What can hang from each mark
J550: J144 J380 J576 J729
J617: J429
J380: J729 J928
J144: J550 J576
J212: J298 J429
J697: J212 J298
J429: J617
J576: J928
J928: J380 J576
J657: J550 J729 J928
J729: J212 J550
J298: J697

Known rows, with every way that one mark hangs from another
J928{J380{J729{J212 J550}} J576}: [ 12  18  12  -2 -16  -2   3  35 -11  23 -16  -5 -13  -6 -14   0 -14  21
  23 -18   5  -3   9  17   4  17  18   4]
J380{J729{J550{J144}} J928{J576}}: [  8 -23  18   5 -26  -6   0  -7  -9  -3 -18  25  -2 -18 -31  26   8  15
  21 -12 -19   4  10  27   6   3  33   5]
J657{J729}: [-11 -13  -8   2  22  -9   5   3  -7  -3 -10   2   5  -4  -3  15  16  17
  21 -25   4   8   4  27  -7  10  11  26]
J697{J212{J429{J617}} J298}: [ -8  -4 -24  30  33  13  33  21  40   8  -9   2 -21  12  24  -8   1  16
  44 -14   9   3  20  16  -3  25  15   2]
J657{J729 J928}: [ -9 -11 -12  12  33  -4 -11  -8 -24  -5  -9  -3   1 -11  -5  37  12  27
  19 -29   2  15  -8  23 -14  -5  27  24]
J928{J380}: [ -2  19   0  13   2  -5  -5  32  -3  13 -20  -4 -11   1  -3   1   3   9
  23  -9  14   0   5  16   0  18  13   8]
J617{J429}: [ -1 -13  -2  10  15 -11  -8  14   9   1 -20   8  11   3  -9   7  23  16
  23   2  14   6  18  -2 -12  25   5  10]
J729{J212 J550{J380 J576}}: [ 46  -9  -3  13  -1  -8   7 -11  18 -30 -23   8  14 -13 -13  -8   6  22
   9   1  17 -13  22  12  -7  35   6  14]
J928{J380 J576}: [ -5  30   8   3 -10  -5  -7  41 -17  26 -21 -14 -24  -1 -11  -1  -6  10
  13 -10   4  -4   1  14   2  22   9   0]
J380{J729{J212} J928}: [ 13 -27   5  19   7   0  -4  -7   0   5   5  21   3 -15 -18  23   2  28
  23 -13  -7  12   2  26 -11 -11  56   2]
J928{J380{J729{J212{J298} J550}}}: [ 17   6   6   9  -5   1   7  24   9  18 -17   4  -4  -5   0   0  -6  19
  29 -19  15  -4  13  20   5  15  21  11]
J144{J550{J576 J729{J212}}}: [ 17 -28 -15  -9  -1 -10  12   5   3 -23 -30   8  24  -4 -25  17  15  13
  -3   1  -3  -9  33  28  -6  30   3  18]
J380{J729{J212 J550} J928}: [ 24 -26   8  12  -4   1  -1 -12   4  -6   0  28   6 -15 -16  21   4  27
  29 -16  -7  11  12  24  -2  -6  49   7]
J380{J928}: [  0  -8   3  20   5  -4 -16  -3  -4  -1  -7  15  -8  -8 -10  20  15  11
  16  -5  -8  10   0  19  -5   2  37   1]
J928{J380{J729} J576}: [ -6  18  16  -2 -17  -4  -1  40 -19  32 -18  -9 -17  -4 -19   8  -9  16
  17 -15  -1  -3   4  21   4  14  16   4]
J729{J212{J429} J550{J576}}: [ 38  -5 -13   7   2  -2   8  -4  33 -22  -9   7  -1 -13   1  -7  11  19
  21  -8  22  -6  23  10  -6  31  17   5]
J380{J729{J212 J550{J144}} J928{J576}}: [ 22 -24   8  11 -15  -3   3 -10  -3  -6  -9  22   0 -21 -27  18  -2  24
  24 -13 -12   4   9  24  -2   1  43   0]
J212{J429{J617}}: [  5   3  -9  15  12   3  -6  26  24   5 -11   1 -25 -11  -1  11  27   5
  42 -10  11   7   9  17  -9  28  17  -2]
J697{J212{J298}}: [ -4  -4  -9  21  37   4  25  15  24   8  -9  -3  -9   3  16 -13   4  16
   9 -13  10  -2  11  21  -2  29  14   5]
J657{J550 J729}: [-19 -18 -13  -4  19 -12  21   6  -8  -6 -16   8   6  -9   0  26  14  25
  31 -32   3  21  10  28   1  16  -5  38]
J298{J697}: [  1   3  -1  10  11 -11   5   7 -12  -5   7   1  12  -3 -14  23  16   0
   9  11   2   2  13  22  -6  12   8  15]
J729{J212}: [ 17  -2 -14  15  29  -3   3   1   9  -9  -4   2   0  -5   1  -7   7  17
  12 -11  16   3   8  16 -17  17  23   3]
J928{J380{J729{J212{J429}}} J576}: [  6  17   8   4  -9   0  -1  41  -6  34 -10 -13 -20  -7 -14   1 -15  24
  26 -17   9  -3   4  16  -3  14  24  -1]
J576{J928{J380{J729{J550}}}}: [  0  -1  13  19   6  -2  -9  13  -5   0 -26   9   9   2  -1  15  14  12
  11 -19   6   5  11   2   1   0  36  18]
J928{J380{J729{J212}}}: [  7   6   2  12   3  -2   2  29   0  18 -12   0  -3  -4  -8   4  -6  21
  28 -15  14   1   7  21  -3   9  26   9]
J144{J550{J576}}: [  1 -13  -6 -10 -12 -10  10  11   0 -17 -33   6   7   1 -23  17  21  -1
  -5   4  -5  -4  20  32   5  32   0  12]
J576{J928}: [ -6  -6   5  21  23  -4 -12  -2  -4 -12 -22   9   9   3   2  13  28   6
  -4 -14   4   7   8   1  -9   4  32  14]
J144{J550 J576}: [  0 -11  -5 -16 -13 -10   9  23  -5 -16 -36  -5  -1   4 -19  19   8  -1
  -4   6 -11  -8  19  46   8  29  -6   7]
J429{J617}: [  2   5  -5  12  12   1  -4  19   1  -7 -19   7 -17  -9  -9  15  27  -3
  28  -9  -7  10   5  27  -6  29  11  -3]

Rows
[ 49 -14 -12  30   6   0  15  -6  51 -15 -29   6   0 -20   4 -18   5  20
  32  -6  35 -22  21   6  -5  42   5  10] => J729{J212{J298 J429} J550{J144 J380}}
[  3  -6  -3  23  17  -6  -5  -2 -17 -11 -29   4   0 -16 -12  35   9  30
  18 -13   6  15   4  13  -6  13   3  26] => J657{J550{J380} J928}
[ 15 -13  -2   2 -16 -16  13 -13  11 -38 -38  16  10 -13 -18   3  25  -2
   6   1   5 -11  22  23   5  39  -7  14] => J729{J550{J144 J576}}
[ 15   0   7   4 -12  -8   0  -2   4 -23 -31  13   9  -3  -6   9  21   5
   2  -7   4  -4  21   9   7  24  11  16] => J729{J550{J576{J928{J380}}}}
[ -3 -18  20   6 -13  -3  -9   2 -17  16  -3  16  -8 -13 -28  30   6  20
  14 -13 -21   9   1  27  -2  -7  44   1] => J380{J729 J928{J576}}
[  5  17  10   2  -9  -2   0  38 -14  30 -12 -11 -16  -6 -16   2 -15  22
  19 -16   4  -3   3  19  -2  13  22   1] => J928{J380{J729{J212}} J576}
[ 26 -42   0  39  -6 -16   8 -15  17 -29 -42   6  28 -25 -40  13  14  24
   1  12  14 -22  11   9 -19  27  20  17] => J550{J144 J380{J729{J212{J429}}} J576{J928}}
[ 41 -30  -8  36  18  -3 -15   3  14  -8 -14  10  15 -22 -23  15   3  39
  35   1   7  -7  22   6 -27  16  28  14] => J550{J380{J928} J729{J212{J429{J617}}}}
[ 37 -40 -13  40   7 -13  -4  -6  12 -20 -31   7  19 -30 -38   8  -1  35
  28   9  11 -20  20   6 -28  25  16  13] => J550{J144 J380{J928{J576}} J729{J212{J429}}}
[ 11 -22 -15  16  24  -7  27   2   4   0  -9   0  14 -16   1  21  -3  40
  32 -22  15   7  10  22  -5  20  -3  39] => J657{J550{J380} J729{J212{J298{J697}}}}
[ 21 -21 -26  17  23  -3   1 -19   1 -27 -13   0   5 -24  -6  27   6  34
  30 -24  15   4   2  17 -15   9  28  20] => J657{J729{J212{J429} J550{J144 J576}} J928}
[ 17 -20   2   8 -11  -4   2  18   4   0 -27   7   4  -7 -31  19   4  20
  21   1  -2  -2  17  26   0  18  19  13] => J144{J550{J380{J729{J212{J429}} J928{J576}}}}
[ 11 -35 -12  23   5 -17   5 -17 -14 -34 -46   8  23 -30 -34  42  11  34
   9  -1   2  -2  17  16 -13  26  -8  32] => J657{J550{J144 J380 J576 J729} J928}
[ 17 -28   7   5  -9  -5   6  15   2 -12 -43  -3  16   0 -22  24   2  15
 -10   5  -6 -16  20  32   2  21  12  15] => J144{J550{J380{J729{J212{J298}}}} J576{J928}}
[ 18   4   2   8  -9  -2   5  26  11  11 -15   2  -3  -8  -9   3  -4  22
  33 -14  17  -3  14  18   1  17  23  10] => J928{J380{J729{J212{J429} J550{J576}}}}
[  3   3 -15  23  29  -2  17  26   6  -3  14  -6   1  -4  -7  16   9   9
  29  11   6   7  15  21  -9  20  16   7] => J298{J697{J212{J429{J617}}}}
[ 13   5  -5  23   7  10   6  22  33  27   3  -4 -23 -13  10  20  22   1
  35  -2  11  -5  11  18  -2  29  13  -2] => J212{J298{J697} J429{J617}}
[ 46 -11  -1  20   5  -6   2 -14  16 -34 -27  10  20 -11 -10  -3   9  23
   3  -1  16 -11  21   2  -8  28  18  16] => J729{J212 J550{J380 J576{J928}}}
[ 37 -51 -13  39   9 -20   3 -24   9 -46 -49   7  49 -26 -40  11  13  30
  -9  15  12 -30  27   1 -30  33   9  25] => J550{J144 J380 J576{J928} J729{J212}}
[ 18 -24 -18 -13  -2  -5   9  27   5 -20 -31  -4   7  -4 -20  23   5  12
  12   4  -9 -10  32  41  -5  33   0   7] => J144{J550{J729{J212{J429{J617}}}} J576}
[ 27 -23  11  34   3  -1  -7   0  16  12 -11  10   2 -17 -19  14   1  33
  26  -3   8  -6   5  16 -12   8  34  11] => J550{J380{J729{J212{J298 J429}} J928}}
[  6 -23  10  -2 -10 -10  15  -4   6 -15 -25  22  12 -10 -21  12  19   8
  20 -15   1   0  20  30   4  18   8  20] => J380{J729{J550{J144}}}
[ 28 -34  -9  10   1 -10   3   6  10 -24 -39   5  31  -6 -29  19  14  23
  -1   6   5 -15  34  12 -11  28  10  25] => J144{J550{J380 J576{J928} J729{J212{J429}}}}
[ -5  -2  11  22  10  -2 -10  16  -7   5 -23   6   8   2  -2  16  14  13
   9 -17   6   6   6   3  -4  -2  39  16] => J576{J928{J380{J729}}}
[ 29 -33  -9   3  -9  -9   0  18   4 -18 -34  -2  15  -8 -31  25  -5  25
  10  14  -7 -17  29  34  -7  26   6  13] => J144{J550{J380{J928} J729{J212{J429}}} J576}
[ 15 -26 -14 -16  -1 -10  11  18  -3 -23 -32  -3  16   0 -21  19   2  12
  -2   4  -9 -12  32  42  -3  28  -3  13] => J144{J550{J729{J212}} J576}
[ 14  18  14   0 -17   2   5  33  -5  30 -17  -6 -16  -6  -8  -1 -15  20
  20 -20   6  -8   9  17   7  19  17   3] => J928{J380{J729{J212{J298} J550}} J576}
[  0   7   3  19  11   1 -17  12 -20  11 -16  -2  -8  -9 -10  29   2  21
  19 -16   6   8  -4  18  -7  -3  32  10] => J657{J928{J380{J729}}}
[ 23 -24 -10  16  13  -8  -4  -4   1 -17 -21   3  31 -10 -14  15   9  28
  -9  -5   5 -12  26   1 -20  14  29  17] => J550{J576{J928{J380}} J729{J212}}
[ 20 -25  10  21   2 -12 -17   0 -11  -3 -25   9  18 -15 -34  20   5  30
  12   2  -7 -11  21   9 -16  15  13  21] => J550{J380{J928{J576}} J729}
[ 18   4  -4  15  -6   0   7  32  13   7 -21   4  -8 -12  -9   4  -2  17
  46 -15  16  -1  12  21   0  20  21   6] => J928{J380{J729{J212{J429{J617}} J550{J144}}}}
[-11   5  -2   5  12  -4  -3   3 -27  -2 -20  -1 -15 -14  -8  35   8  24
   9 -21  -5  20   1  15  -2  10   7  14] => J657{J550 J928{J576}}
[ 35 -13 -19  17   9  -5  10  -3  33 -34 -24   6   2 -15   1  -7   8  14
  26  -7  24 -10  21  11  -8  29  16   4] => J729{J212{J429} J550{J144{J576{J928}}}}
[ 16 -20 -17   9  20  -4  21 -11  16 -14 -17   7   9 -13   6   1   8  20
  27 -27  15  -3  11  24  -3  22   9  24] => J657{J729{J212{J298} J550{J144}}}
[ 10 -32  13   9 -21  -7   2 -10  -1 -14 -19  27   6 -18 -27  29  10  14
  24  -7 -15   3  12  34   6   2  33   9] => J380{J729{J550{J144{J576}}} J928}
